Each row was made from one small tree. Brackets hold a mark, then the marks that hang from it, in the order of their numbers. Every link used is in the known rows. Write each row's tree.
Known rows:
{K_877 K_77}: [ 17.7  -5.8  -9.2  -8.4  -2.0   0.6  -2.2  -1.2  -8.1 -10.7 -12.0  -0.7
  37.4   1.8   1.5  -2.0   2.5  -4.0  -9.5  -0.2   8.5   9.2  -1.9]
{K_593 K_487 K_782}: [-13.7 -14.0   9.8   7.1  -0.3  -4.7   3.3  -5.3  18.2  -8.0  -2.2  -3.3
 -26.3   5.4  -3.5   5.0   6.7  -9.9   3.6  10.6   1.6  19.4 -10.7]
{K_77 K_636 K_877}: [  3.4  -6.9  -1.4  -4.8  -1.4  14.2   1.1   8.9  -3.2   5.8   1.7   3.8
 -12.8  -1.5  -1.5   1.9   1.8   2.6   2.1   0.0   8.8  -3.5   9.4]
{K_782 {K_593 K_487}}: [-19.4  -1.1  -8.2  -5.8   1.5  -3.4   0.9   5.6 -11.7 -13.2  -3.3   0.0
   7.9 -13.5  -3.9  -7.1  -0.1 -13.2  -0.5  12.4   7.0  12.2   0.8]
{K_77 K_636 {K_877 K_352 K_487}}: [ 22.5  -7.8 -11.3   5.5  -8.4  18.0  -2.9  -0.7 -15.1  10.8   7.0   3.1
 -14.3   0.5  -9.6   0.1  -8.8   3.1   0.9   7.5  37.6 -16.9   3.5]
{K_352 {K_877 K_77}}: [ 12.9  -6.7 -14.4 -11.1  -7.2  13.5  -1.8  19.4  -5.2 -13.6  -7.7   3.7
  19.9   0.2   2.1   1.6   5.4   4.3 -13.9   4.8  23.2  21.3  -2.0]
{K_77 K_636}: [  5.4  -5.0  -3.2  -1.3   0.4  18.4   6.5  -1.1  15.0   2.9  11.2  -4.7
 -19.7  -2.7   1.6   3.4   3.0  13.6   8.2   3.1  -6.7  -5.3   1.4]
{K_636 {K_77 {K_877 {K_487 K_593 K_755}}}}: [ -0.7 -13.1  10.2  20.7   6.2 -38.3  -2.3  -2.1  -5.9   3.1  -7.2   8.0
 -47.8  12.6 -23.5   2.9   4.1 -19.3  -4.9   4.0  34.5   1.2 -20.9]
{K_352 {K_877 K_487}}: [ -7.2  -3.5  -8.4   8.2  -5.8   5.8  -4.3  16.8  -0.6   0.0  -2.1   2.0
 -34.3  -4.3  -4.6   5.4  -1.4   9.9  -6.0   4.7  32.5   9.0 -11.2]
{K_782 {K_593 {K_487 K_755 {K_877 K_352}}}}: [ 18.6 -17.3 -29.5  17.4   0.8  19.6   0.3 -12.1 -13.5 -13.2   5.3  -4.4
   8.7  -7.0  -5.0  -9.1   4.5 -23.9  -0.2  36.4  30.3   0.3 -11.4]
{K_877 {K_77 K_636} K_352 K_487}: [ 41.8 -11.5 -22.2   1.0  -8.2  23.5   0.5 -11.8  -6.8  -0.7   3.3  -5.5
  14.6   1.1  -5.5   0.1  -4.5  10.4  -1.9  10.2  29.5  -9.1  -6.4]
{K_877 K_487}: [ -1.0  -2.7  -2.9  10.0  -1.0  -9.1  -5.0  -3.8  -5.6   3.1  -4.9  -1.9
 -15.1  -2.4  -5.7   1.4  -4.3   2.4  -1.4  -0.3  16.8  -2.6 -10.3]
{K_593 {K_487 {K_877 K_352}} K_782}: [ 19.4 -30.0 -10.0  20.9  -6.8  21.2  -1.0 -17.8   9.3  -5.0   7.4  -7.2
  -4.1  10.0  -8.2   9.9   2.6 -11.3   4.7  24.2  17.4   8.9  -8.4]
{K_593 {K_487 K_877}}: [  8.9 -11.1  -1.9  15.6   1.6  21.6  -6.3   2.1   9.2 -16.1  -1.2  -5.7
  -4.5  -4.6  -0.4  10.9   4.8 -13.8  -6.3  12.6  13.2   7.9 -12.0]
{K_636 {K_77 {K_877 K_487}}}: [-16.4 -15.9   5.8  12.8   3.5 -11.2  -7.9   6.1  -7.8  13.2  -7.0   8.1
 -18.1  -4.0 -19.6   3.7  -6.4  -8.2 -10.8 -15.9  30.3   5.0  -1.7]
{K_487 {K_593 K_782}}: [ -0.6 -16.2   2.4   1.9  -6.3 -34.9   6.3 -18.4   3.1   1.8   0.6  -3.2
 -23.1  23.2 -11.6   9.3   6.6   1.5  15.1  12.0  -9.6  10.3  -6.9]
{K_487 {K_593 K_782} {K_877 {K_77 K_636}}}: [ 37.4 -42.5 -21.6   4.4  -8.6   1.1   4.7 -27.0  10.4  -6.5   0.7 -13.7
   3.1  22.3  -8.4  18.5  14.0  12.1  13.8  20.4  -4.0  15.3  -8.7]
{K_877 {K_77 K_636} {K_487 K_593 K_755}}: [ 37.9 -10.2 -10.3   8.4   0.8 -12.8   4.9 -15.1   2.4 -14.8  -6.1  -7.9
 -29.8  12.0  -5.7   2.6  11.9   1.0   2.9  22.0  23.8  -2.1 -29.9]
{K_487 K_755 {K_877 {K_77 K_636}}}: [ 43.8 -29.4 -24.1  12.7   3.9  32.4   2.7 -13.4  12.0 -11.2  -1.8 -10.9
   5.0   0.7   5.7   1.9  16.0  -0.1  -1.2  18.4  14.0   4.1 -17.0]
{K_593 K_782}: [ -8.9 -21.7  -1.7   4.4  -3.2 -11.5   3.8 -13.5   8.5   8.5  -1.1  -2.5
 -13.8   9.7  -4.4   2.4   4.1   3.7   9.8   3.8  -7.0  12.2  -1.8]
{K_352 {K_877 {K_77 K_636} {K_487 K_755}}}: [ 23.7 -16.9 -20.6   8.8  -1.1  22.3   3.6   9.8  10.9 -10.7  -5.3  -3.1
 -37.9  -3.3   2.5  -0.7  12.2  10.4  -6.5  18.1  41.5  11.8 -25.0]
{K_877 K_77 K_487}: [ 15.1  -9.1 -11.5   1.7  -3.0  -6.8  -7.1  -4.7 -14.4  -6.3 -16.1  -2.1
  21.7  -0.9  -3.3  -0.5  -1.8  -0.8 -10.8  -0.1  25.8   6.4 -12.0]

Write each row's tree:
[ 43.5  -8.3 -20.0  -9.3  -6.8  31.4   5.3  -8.4  -1.0  -3.7   8.6  -4.2
  30.6   3.4   0.0  -1.2  -0.5   8.3  -0.2  10.7  12.9  -6.3   4.9]
{K_877 {K_77 K_636} K_352}
[  4.8  -9.9   0.7   3.0  -1.2   8.8  -2.0   3.7 -10.3  12.7   8.0  11.7
  12.9   3.7 -17.9  -0.6  -8.7 -11.0  -8.6  -6.9  23.7  -3.5  14.5]
{K_636 {K_77 {K_877 K_352}}}
[ 17.1 -11.5 -18.0  10.5  -1.9   4.8  -3.0  11.0  -3.5 -14.2 -14.8   1.7
 -19.3  -0.1   0.3  -3.8   9.3  -2.5 -14.8  15.3  48.0  17.2 -26.7]
{K_352 {K_877 K_77 {K_487 K_755}}}
[ 17.9 -26.3 -30.1   8.7   4.5   9.2  -2.8  -6.2 -13.7 -26.1 -15.9  -5.8
  31.6  -9.7  -0.3  -8.6  13.3 -26.3  -9.9  28.0  27.0  21.2 -18.0]
{K_782 {K_593 {K_487 K_755 {K_877 K_77}}}}
[ 55.9 -25.5 -31.8   4.1  -8.1  46.7   0.2 -14.7  -2.2  -4.4   9.5  -9.2
  40.5   4.0  -1.1   6.4   1.4   9.0   0.2  16.2  17.4  -6.4   2.9]
{K_487 {K_877 {K_77 K_636} K_352}}
[ 18.6 -14.9 -20.1  -1.6  -7.5  25.3  -0.3  15.1   4.3  -7.5  -2.5  -3.5
 -15.3  -5.1  -1.1   6.4   4.1  19.6  -7.4   7.2  33.8  13.8 -10.4]
{K_352 {K_877 {K_77 K_636} K_487}}
[ -7.3 -19.9  -5.5  10.1 -12.4 -30.0   1.2  -1.9   2.5   1.2  -1.3  -1.0
 -56.9  19.5 -16.0  13.8   4.6  11.7   9.2  17.4  22.3  19.0 -18.1]
{K_352 {K_877 {K_487 {K_593 K_782}}}}
[ -1.3  -7.0  -8.4  18.8   0.0   2.7  -0.7  12.1   5.1  -3.9  -3.2   1.8
 -54.9  -2.3  -1.4  -2.2   6.8   0.7  -5.3  15.3  39.9   7.6 -25.0]
{K_352 {K_877 {K_487 K_755}}}
[ 18.5 -16.2  -8.0  12.8 -13.4 -30.4   2.2 -28.0  -8.5   7.6   4.8  -4.1
 -24.2  25.5 -20.1   7.7  -4.4   3.1  14.5  20.0  18.4  -3.6 -12.5]
{K_877 K_352 {K_487 {K_593 K_782}}}
[ 15.8 -12.6  -1.6  25.5   8.2  20.1  -2.5  -2.9  14.7 -19.9  -2.2  -5.9
 -25.5  -2.7   3.5   3.6  13.2 -22.8  -6.1  23.2  21.9   7.1 -26.2]
{K_593 {K_487 K_755 K_877}}
[ 37.2 -35.4 -18.9  11.6  -8.9  25.3  -3.3 -18.4   0.7 -15.1  -4.0  -7.6
  34.7  11.5  -6.0   8.0   5.0 -15.3  -5.0  24.3  26.3  17.8  -9.7]
{K_593 {K_487 {K_877 K_77 K_352}} K_782}
[ 46.1 -19.2 -17.2  12.4  -0.1 -10.7  -2.1 -16.8  -6.9 -21.7 -10.0  -6.1
  14.0  17.8  -3.1   5.1  15.6 -14.9  -4.6  25.1  17.2   6.2 -23.1]
{K_487 K_593 K_755 {K_877 K_77}}
[ 51.4  -2.9 -15.4  10.0  -6.2 -20.6  -0.4 -20.6 -20.5 -14.7  -7.2  -1.5
   5.4  19.6 -10.7  -4.4   2.8 -13.8  -5.4  27.1  41.3  -8.4 -27.4]
{K_877 K_77 K_352 {K_487 K_593 K_755}}
[ -6.6 -17.1   9.2  17.5   5.8  -6.0   6.5 -10.1  24.2 -12.9  -4.5  -3.1
 -48.3   7.8   0.0  -2.0  14.6 -19.9   4.0  21.4   9.7  18.0 -25.7]
{K_593 {K_487 K_755} K_782}
[ 63.2 -26.9 -31.4  13.0  -1.7  45.1   3.5 -19.0   5.2  -8.2   7.3  -9.5
  19.0   5.2   2.9  -1.0  10.1  -0.8  -0.7  26.6  24.9  -7.1 -11.1]
{K_487 K_755 {K_877 {K_77 K_636} K_352}}
[ 23.9 -40.6 -11.5  21.8   2.8   8.8  -0.5 -17.7  14.8 -23.3 -15.0  -8.6
  -3.6   9.3   0.6   3.7  19.7 -23.6  -6.4  26.8  22.7  27.6 -29.6]
{K_593 {K_487 K_755 {K_877 K_77}} K_782}
[  6.9 -17.5   1.8  11.8  -0.1 -37.8   9.0 -22.6  10.0  -2.2  -1.7  -2.8
 -45.4  25.4  -8.1   1.9  14.5  -8.5  15.3  22.8  -2.1   8.6 -21.4]
{K_487 {K_593 K_782} K_755}
[  1.9 -10.4  -3.9   5.3  -2.5   5.0  -4.2   6.1  -7.8   8.8  -3.1   2.0
 -28.7  -4.0  -6.4   4.0  -2.4   5.5   0.7  -0.5  26.1  -6.9  -1.5]
{K_77 K_636 {K_877 K_487}}
[ 36.3  -6.0 -20.0   1.9  -9.1   4.9  -6.0 -10.3 -20.6  -4.0  -6.9  -1.4
  35.9   4.0  -6.3  -3.4  -8.4  -2.1 -10.1   7.7  36.7  -4.5  -7.3]
{K_877 K_77 K_352 K_487}
[-14.3  -3.8  -8.9   4.3   7.8  -6.6   4.6   1.8  -6.1 -16.3  -5.2  -0.3
 -13.4 -11.1  -1.6 -14.3   8.5 -23.1  -1.1  23.0  14.7  10.4 -13.9]
{K_782 {K_593 {K_487 K_755}}}
[ 11.2  -9.6 -17.7  -0.7  -7.7   5.3  -6.4  15.8  -9.1 -10.2 -14.0   1.7
   3.9  -2.5  -3.0   3.4   0.6   5.8 -15.2   5.2  40.5  18.5 -13.1]
{K_352 {K_877 K_77 K_487}}
[ 39.2 -32.0 -17.9  25.1  -7.3 -10.5   5.4 -35.2   2.7  -0.2   9.0  -7.4
 -22.6  30.3 -12.6   6.7  10.7  -9.4  15.9  36.2  13.1  -1.6 -18.0]
{K_487 {K_593 K_782} K_755 {K_877 K_352}}
[ 12.5 -32.1  -9.8  14.5  -7.6 -20.4   0.6 -24.7   3.7   1.0   1.5  -8.5
 -14.8  23.2 -12.2  16.7   8.3   1.7  14.8  18.2  -5.3  10.8  -8.4]
{K_487 {K_593 K_782} K_877}
[ 17.2  -7.1   0.0  13.7   0.5 -21.1   1.5  -4.5  -6.5  -1.7  -2.6   1.7
 -60.0  11.9  -9.7   2.2   8.5  -5.9   4.7  18.7  31.5 -10.9 -21.0]
{K_77 K_636 {K_877 {K_487 K_593 K_755}}}
[ -1.2 -19.5   0.1  12.5  -7.4 -41.8   1.1 -21.6  -1.3   4.7  -4.9  -5.3
 -39.0  21.0 -16.5  10.4   2.0   3.9  14.1  12.2   7.6   7.9 -17.5]
{K_877 {K_487 {K_593 K_782}}}
[ 22.8 -13.7 -14.8   0.3  -2.3  11.6  -0.6  -6.5   0.3  -4.3  -6.4  -6.8
   1.3  -3.6  -1.3   3.2   1.3  12.8  -2.5   2.2  19.0   2.1 -10.6]
{K_877 {K_77 K_636} K_487}
[ 33.9 -10.0  -8.8  26.1   2.1  30.6  -1.4  -8.9   6.8 -16.7   7.1  -4.9
 -11.2   2.0   0.3   1.1   7.2 -24.5  -5.2  31.5  32.5  -4.3 -20.6]
{K_593 {K_487 K_755 {K_877 K_352}}}
[ 53.6 -23.6 -19.9  11.0   0.7   8.9   4.8 -18.2   7.7 -18.1  -0.9 -10.9
  -4.6  14.7  -1.4   8.5  18.5  -1.0   3.7  27.8  11.1   1.9 -21.4]
{K_487 K_593 K_755 {K_877 {K_77 K_636}}}
[ -1.3 -19.5 -21.2  17.5   6.3   7.7  -0.8  -5.7  -4.9 -16.4  -4.5  -5.3
  -6.3 -12.0  -1.9  -6.6  11.0 -22.9  -0.5  28.4  18.8  11.3 -15.7]
{K_782 {K_593 {K_487 K_755 K_877}}}
[ 52.2 -17.2 -17.7  17.8   0.2  32.0  -3.5 -10.6  -1.3 -28.1  -5.0  -5.4
  25.8   4.0   1.5  -1.2   9.5 -27.9 -15.0  31.5  40.6   4.8 -23.4]
{K_593 {K_487 K_755 {K_877 K_77 K_352}}}
[ 24.4   2.2  -5.2   5.5 -12.7 -26.3  -7.2  -3.7 -35.1   1.4  -1.9   7.3
  -5.8  17.5 -18.6   3.7  -9.5 -12.0  -2.9  13.4  40.7 -14.5  -3.9]
{K_77 {K_877 K_352 {K_487 K_593}}}
[ 40.8  -8.1 -19.3  12.5  -2.7   2.8  -2.5 -15.2 -15.1  -7.9  -8.5  -1.1
  13.4   5.9  -3.8 -10.7   0.1 -12.6 -10.0  18.4  44.6  -5.6 -21.8]
{K_877 K_77 K_352 {K_487 K_755}}
[ 40.5  -8.3 -16.3  10.1 -10.0   3.2  -2.0 -17.2 -12.6  -4.2  11.5  -3.8
  12.2  18.1 -11.5  11.3  -1.7  -3.2   5.7  22.4  12.1 -12.6  -2.6]
{K_487 K_593 {K_877 K_352}}
